Every row comes from one small tree of marks. The marks that hang from a mark follow it in brackets, in alphabetical order. Every link used is in the known rows. Which tree was each row made from?
Known rows
gaki(romor): [-0.65 -0.70 -0.34  0.16  0.15 -0.81  0.71 -0.01  0.84 -0.47 -0.36 -1.96
  0.26  0.43 -0.76 -1.08  1.45  0.24  0.03  0.09 -1.00 -0.12 -0.56]
nodom(takudu(nalet)): [-1.60 -0.34 -0.28  1.11  0.16 -0.39 -0.47 -1.06  1.13  0.64  0.44  0.47
 -0.44 -0.47  0.05 -2.94  0.71 -0.02  0.36  1.50 -0.32  0.88 -1.41]
kivig(konuzo lalos): [ 1.05 -0.32 -1.33 -0.31 -0.53 -1.64  0.12 -0.10 -1.31  0.61 -0.42  0.13
  1.17  0.50 -1.12 -0.05 -0.61 -0.40 -1.65 -1.08  0.20 -0.97 -2.35]
rufugab(nodom(takudu(konesi lalos nalet))): [-4.07 -0.66  0.50  2.47 -0.02  0.38 -0.70 -1.70  1.52 -0.11 -0.05  1.34
 -2.60 -1.16 -1.08 -5.60  1.18 -1.05  0.22  1.35  1.29  2.47 -2.96]
nodom(takudu(konesi(nuvaza) nalet)): [-3.88 -0.98 -1.37  1.37  0.50 -0.71 -1.33 -2.58  1.41  0.05 -0.63  2.26
 -1.91 -0.71  0.01 -4.72  1.35  0.39  1.25  1.83 -1.47  2.17 -2.51]
rufugab(nodom(takudu(konesi))): [-2.16 -0.02  0.66  2.76 -0.48 -0.70 -0.03 -0.53  0.20  0.36  1.06  0.84
 -1.52 -0.53  0.23 -2.56  1.38  0.18  0.69  1.92  0.81  0.79 -2.01]
konesi(nuvaza(nalet)): [-1.99 -1.03 -2.62 -0.35 -0.12  0.39 -1.05 -0.70  0.89 -0.55 -1.06  0.60
 -0.04 -1.34  0.42 -0.93  0.21  0.80  0.65 -0.12 -1.34  0.57 -0.03]
romor(mavedev(kivig(lalos))): [ 1.11 -0.33 -0.42 -1.66 -0.05 -1.79  0.40 -0.53 -1.54 -0.65  2.31  1.18
  0.34 -0.64 -0.38  0.24 -0.18 -1.27  1.06 -1.45  0.32 -0.16 -1.24]
kivig(lalos): [ 0.60 -0.16  0.53 -0.55 -0.54 -0.93 -0.26 -0.04 -0.50 -0.48  0.32  0.02
  0.05  0.25  0.19  0.42 -0.45 -0.48 -0.77 -1.68 -0.61 -1.44 -1.14]
takudu(konesi): [-1.80 -0.20  0.30  0.80  0.08  0.39  0.37 -0.87 -0.66 -0.47 -0.59  1.16
 -0.51  0.02 -0.31 -1.87  0.41 -0.04  0.18 -0.19  0.18  1.00 -0.74]
kivig(konuzo): [ 0.38 -0.25 -1.63  0.20  0.04 -0.66  0.36 -0.17 -0.94  1.10 -0.65  0.34
  1.12  0.24 -1.27 -0.33 -0.27 -0.11 -0.97  0.62  0.81  0.35 -1.34]
takudu(konesi(nuvaza) nalet): [-3.51 -0.86 -1.41  0.23  0.62 -0.34 -0.91 -1.85  1.03 -0.82 -1.54  2.48
 -1.92 -0.54 -0.52 -4.50  0.47  0.16  0.85  0.27 -0.94  2.09 -1.34]
nodom(takudu(konesi(nuvaza) lalos)): [-3.07 -0.92 -0.54  1.09  0.58  0.60 -1.79 -2.80  1.20  0.04 -0.88  1.54
 -1.81 -1.09 -0.40 -2.41  1.27 -0.51  0.90  0.94 -1.14  2.38 -2.94]
rufugab(nodom(takudu)): [-0.31  0.19  0.25  1.85 -0.53 -1.19 -0.32  0.36  0.79  0.84  1.66 -0.29
 -1.06 -0.67  0.48 -0.50  1.13  0.11  0.40  2.20  0.52 -0.20 -1.19]
mavedev(romor(gaki)): [ 0.90 -0.14 -0.81  0.02  0.34 -2.33  0.23  0.11 -0.35  0.28  0.85 -0.75
 -1.60 -1.00 -1.99  0.10 -0.57 -1.68 -1.10  1.20 -1.23  0.99  0.14]
konuzo(kivig takudu(lalos nalet)): [-2.85 -1.57  0.64  0.07  1.55  0.13 -1.25 -0.21  2.36  1.11 -0.49  1.10
 -2.30  1.25  0.17 -4.38  0.03 -0.53 -0.90 -0.27  0.17  1.05 -1.36]
mavedev(kivig(konuzo(takudu) lalos) romor(gaki)): [ 1.87  0.43 -1.62 -0.72  0.60 -5.12  0.46  0.30 -2.49  2.32  1.51  0.86
 -1.42  0.42 -2.20 -1.29 -1.13 -2.04 -2.43  2.34 -1.34  0.57 -1.63]
konesi(nuvaza): [-0.39 -0.35 -1.29 -0.63  0.31 -0.72 -1.16 -0.50  0.84 -0.19 -0.55  0.66
 -0.99 -0.50  0.21 -0.04  0.35  0.41  0.57  0.41 -1.32  0.39 -0.25]
nodom(takudu(konesi lalos)): [-2.61 -0.72  0.85  1.71  0.25  1.46 -0.63 -2.17  0.28  0.24 -0.35  0.78
 -1.02 -0.62 -0.57 -2.37  1.15 -0.93  0.12  0.47  0.18  1.82 -2.61]
kivig(konuzo(takudu(konesi(nuvaza) lalos))): [-2.69 -0.76 -1.51  0.30  1.59 -0.49 -1.85 -1.79  0.27  1.24 -2.45  2.29
 -1.89  0.28 -1.11 -3.33  1.10 -0.21 -0.79  1.25  0.00  2.22 -3.17]
romor(gaki mavedev(kivig(konuzo))): [ 1.36 -0.74 -2.83 -0.81  1.14 -2.16  0.37 -1.13 -1.13  1.00  1.89  0.43
  0.46 -1.46 -2.32 -0.23  0.27 -1.96 -0.90  0.93  0.60  1.58 -1.78]
rufugab(nodom(takudu(lalos nalet))): [-2.45 -0.37  0.16  1.61 -0.22 -0.19 -1.06 -0.79  2.17  0.31  0.46  0.05
 -2.18 -1.17 -0.63 -3.69  0.89 -0.90 -0.03  1.51  1.06  1.65 -2.08]
rufugab(nodom): [-0.15  0.45 -0.05  0.80 -0.50 -0.96 -0.03  0.96  0.44 -0.17  0.87 -0.24
 -1.12 -0.35  0.04 -0.31  0.31  0.03  0.01  0.74  1.09 -0.23 -0.08]

Which tree is each row?
[-0.10 -0.92 -1.18 -0.91  0.75 -1.52  1.26 -0.58 -0.20 -0.49  1.53 -0.72
  0.43 -0.45 -1.19 -1.11  1.64 -0.60  1.92  0.48 -0.08  1.05 -0.66] -> gaki(romor(mavedev(kivig)))
[ 1.04 -0.56 -1.23 -1.15  1.01 -1.55  0.07 -1.19 -0.34 -0.09  2.65  0.14
 -0.57 -1.71 -0.99  0.26  0.50 -1.97 -0.02  0.26 -0.16  1.33 -0.61] -> romor(gaki mavedev(kivig))
[-2.32 -0.67  0.01  0.87  0.25  0.82 -1.03 -1.72  1.81  0.51 -0.49  0.20
 -1.00 -0.82 -0.66 -3.30  0.40 -1.11 -0.13  0.86 -0.03  1.79 -1.93] -> nodom(takudu(lalos nalet))
[-4.75 -1.48 -1.82  2.04 -0.39  0.86 -1.62 -1.96  1.65 -0.42 -0.66  1.30
 -2.07 -2.21 -0.09 -3.70  1.70 -0.01  0.93  1.14 -0.14  2.39 -2.65] -> rufugab(nodom(takudu(konesi(nuvaza(nalet)) lalos)))
[-4.31 -1.85  0.98  0.92  1.67  0.62 -0.88 -0.99  1.74  0.40 -0.98  2.30
 -2.80  1.21 -0.07 -6.27  0.41 -0.47 -0.52 -0.53  0.49  1.88 -2.24] -> konuzo(kivig takudu(konesi lalos nalet))
[-2.53 -0.23 -0.15  0.45  1.40 -0.95 -1.55 -1.09  0.39  0.29 -1.04  2.28
 -2.22  0.53  0.89 -2.45  1.48  0.85  0.57  1.27 -1.28  0.88 -1.24] -> konuzo(takudu(konesi(nuvaza)))
[ 1.55  0.29 -3.00 -0.24  0.03 -3.41  1.32  0.01 -2.14  1.80  1.15  0.63
 -0.63 -0.81 -3.35 -0.87 -1.37 -2.08 -1.51  2.94 -0.62  2.31 -0.41] -> mavedev(kivig(konuzo) romor(gaki))
[ 1.75  0.52 -2.21 -0.73 -1.17 -3.75  1.83  0.62 -3.43  1.21  0.85  1.52
  0.29  0.37 -2.73 -0.81 -2.11 -1.51 -0.40  1.38 -0.07  0.91 -1.11] -> mavedev(kivig(konuzo lalos) romor)
[ 0.42 -1.11 -0.74 -1.58  0.07 -2.44  1.09 -0.63 -0.62 -1.02  1.97 -0.70
  0.49 -0.25 -1.06 -0.82  1.32 -1.10  1.12 -1.23 -0.62 -0.38 -1.83] -> gaki(romor(mavedev(kivig(lalos))))
[-2.38 -1.43  1.19  1.12  1.32 -0.42 -0.35  0.12  0.33  0.91  0.33  1.85
 -1.57  1.79  1.02 -3.13  0.59  0.70 -0.11  0.13  0.03  0.12 -1.41] -> konuzo(kivig takudu(konesi))
[-0.76 -0.40 -0.81 -0.30  0.63 -2.23 -0.71 -0.29 -0.28  1.51 -0.81  1.15
 -0.36  1.11 -0.57 -3.53 -0.18 -0.19 -1.97  0.06  0.18 -0.61 -2.65] -> kivig(konuzo(takudu(nalet)) lalos)
[ 1.00 -0.31 -2.54 -0.80  0.57 -1.35  0.97 -0.64 -1.76  0.98  1.28  1.67
  1.20 -0.81 -1.73 -0.44 -0.02 -0.93  0.88  1.13  1.79  1.49 -1.35] -> romor(mavedev(kivig(konuzo)))
[ 0.43 -1.12 -1.49 -1.29  1.15 -3.71  0.70 -0.40 -1.16  1.12  1.31 -0.14
  0.72  0.86 -1.45 -1.93  1.75 -0.74 -0.13  0.47  0.05 -0.34 -3.16] -> gaki(romor(mavedev(kivig(konuzo(takudu) lalos))))
[-0.61 -0.18 -0.50  0.17  1.17 -0.09 -0.97 -0.43  0.08  2.09 -1.52  0.42
 -0.55  0.67 -1.01 -1.47  0.40 -0.51 -1.62  1.09  1.00  1.10 -1.93] -> kivig(konuzo(takudu(lalos)))
[-3.72 -1.25 -2.27  0.51 -0.10  0.93 -0.73 -1.46  0.26 -0.99 -1.54  1.76
 -0.47 -1.30  0.07 -2.78  0.50  0.75  0.99 -0.22 -1.11  1.48 -0.78] -> takudu(konesi(nuvaza(nalet)))
[ 1.92 -0.84 -2.56 -1.48  0.64 -3.16  0.10 -1.28 -1.83  0.59  2.27  0.42
  0.79 -1.17 -2.18  0.13 -0.26 -2.34 -1.76 -0.76 -0.04  0.13 -2.96] -> romor(gaki mavedev(kivig(konuzo lalos)))
[-0.98 -0.15  0.47  1.64 -0.34 -0.06 -0.96 -0.37  1.41  0.42  0.94 -0.44
 -1.75 -1.07 -0.21 -0.77  0.95 -0.77  0.07  1.41  0.84  0.81 -1.83] -> rufugab(nodom(takudu(lalos)))
[-1.26 -1.33 -1.09 -0.42  1.18 -3.29  1.03 -1.23 -1.79  0.72  0.76  1.07
  0.27  0.93 -1.70 -3.75  2.24 -0.73 -0.05  0.17  0.31  0.52 -4.04] -> gaki(romor(mavedev(kivig(konuzo(takudu(konesi)) lalos))))
[-3.69 -0.78  0.19  0.61  0.38  1.56 -0.34 -1.96  0.74 -0.87 -1.80  1.67
 -1.44 -0.44 -1.50 -5.01  0.11 -1.13 -0.35 -0.74  0.57  2.72 -1.78] -> takudu(konesi lalos nalet)
[ 0.57  0.37 -1.74 -0.36  1.23 -2.96  0.17 -0.28 -1.26  2.63  0.39  0.74
 -2.27 -0.34 -3.14 -1.86 -0.68 -2.64 -2.23  3.40 -0.21  2.93 -1.16] -> mavedev(kivig(konuzo(takudu(lalos))) romor(gaki))
[-3.42 -0.71  0.18  1.93  0.21  0.00 -0.16 -2.02  0.60  0.28 -0.17  1.55
 -0.90 -0.37 -0.38 -4.80  0.97 -0.14  0.48  1.41 -0.17  1.82 -2.21] -> nodom(takudu(konesi nalet))
[-2.94 -1.62  1.38  0.89  1.56  0.70 -0.82 -0.52  0.91  0.77 -0.44  1.68
 -2.31  1.36  0.28 -3.47  0.40 -0.32 -0.78 -0.62  0.30  1.11 -2.00] -> konuzo(kivig takudu(konesi lalos))
[-1.18 -1.46  1.11  0.02  1.45  0.33 -1.08  0.32  1.51  1.12 -0.07  0.44
 -1.86  1.36  0.65 -1.64  0.14 -0.25 -0.88 -0.40  0.11  0.14 -1.21] -> konuzo(kivig takudu(lalos))
[-3.64 -0.67 -0.43  0.88  1.47  0.31 -0.74 -1.78  0.30  1.33 -2.39  2.40
 -1.49  0.66 -1.88 -6.20  0.56 -0.84 -1.43  0.98  1.32  2.77 -3.00] -> kivig(konuzo(takudu(konesi lalos nalet)))
[-3.17 -1.44 -2.69  0.08  0.55 -1.35 -1.33 -1.42 -0.79  0.68 -1.90  2.36
 -0.24  0.08 -0.15 -3.70  0.72  0.68 -1.02 -0.25 -1.00  0.16 -3.27] -> kivig(konuzo(takudu(konesi(nuvaza(nalet)))) lalos)
[ 2.14  0.15 -2.55 -0.82 -0.43 -4.43  1.21  0.00 -2.80  1.26  1.48  0.49
 -0.43 -0.57 -3.18 -0.51 -1.82 -2.63 -2.32  1.26 -1.09  0.88 -1.62] -> mavedev(kivig(konuzo lalos) romor(gaki))
[-1.54 -1.66  0.68 -0.31  0.93 -2.01 -0.89  0.54  1.22  0.64  0.66  1.24
 -1.47  1.81  1.05 -3.73 -0.29  0.06 -1.28 -1.37 -0.77 -1.24 -1.91] -> konuzo(kivig(lalos) takudu(nalet))
[-0.04 -0.80 -1.23 -0.54  1.69 -3.25 -0.25 -1.90 -2.12  1.18  1.75  1.95
 -0.78 -0.35 -1.41 -2.56  0.97 -2.04 -1.82  0.10  0.09  0.86 -3.84] -> romor(gaki mavedev(kivig(konuzo(takudu(konesi)) lalos)))
[-4.67 -1.68 -1.67  1.26  0.24  1.99 -1.61 -2.91  1.16 -0.31 -1.49  1.35
 -0.92 -1.97 -0.15 -3.38  1.37 -0.22  0.81  0.46 -1.16  2.58 -2.59] -> nodom(takudu(konesi(nuvaza(nalet)) lalos))
[-0.54 -0.76 -1.67  0.05  2.22 -2.36 -0.05 -1.77 -1.50  1.55  1.40  2.01
 -0.86 -0.54 -1.77 -2.85  1.35 -1.56 -0.97  1.88  0.65  2.29 -2.58] -> romor(gaki mavedev(kivig(konuzo(takudu(konesi)))))
[-3.95 -0.71 -1.24  2.18  0.06 -1.50 -1.30 -1.45  1.74 -0.16  0.14  2.21
 -2.99 -1.07 -0.01 -5.16  1.69  0.38  1.20  2.43 -0.36  1.87 -2.59] -> rufugab(nodom(takudu(konesi(nuvaza) nalet)))
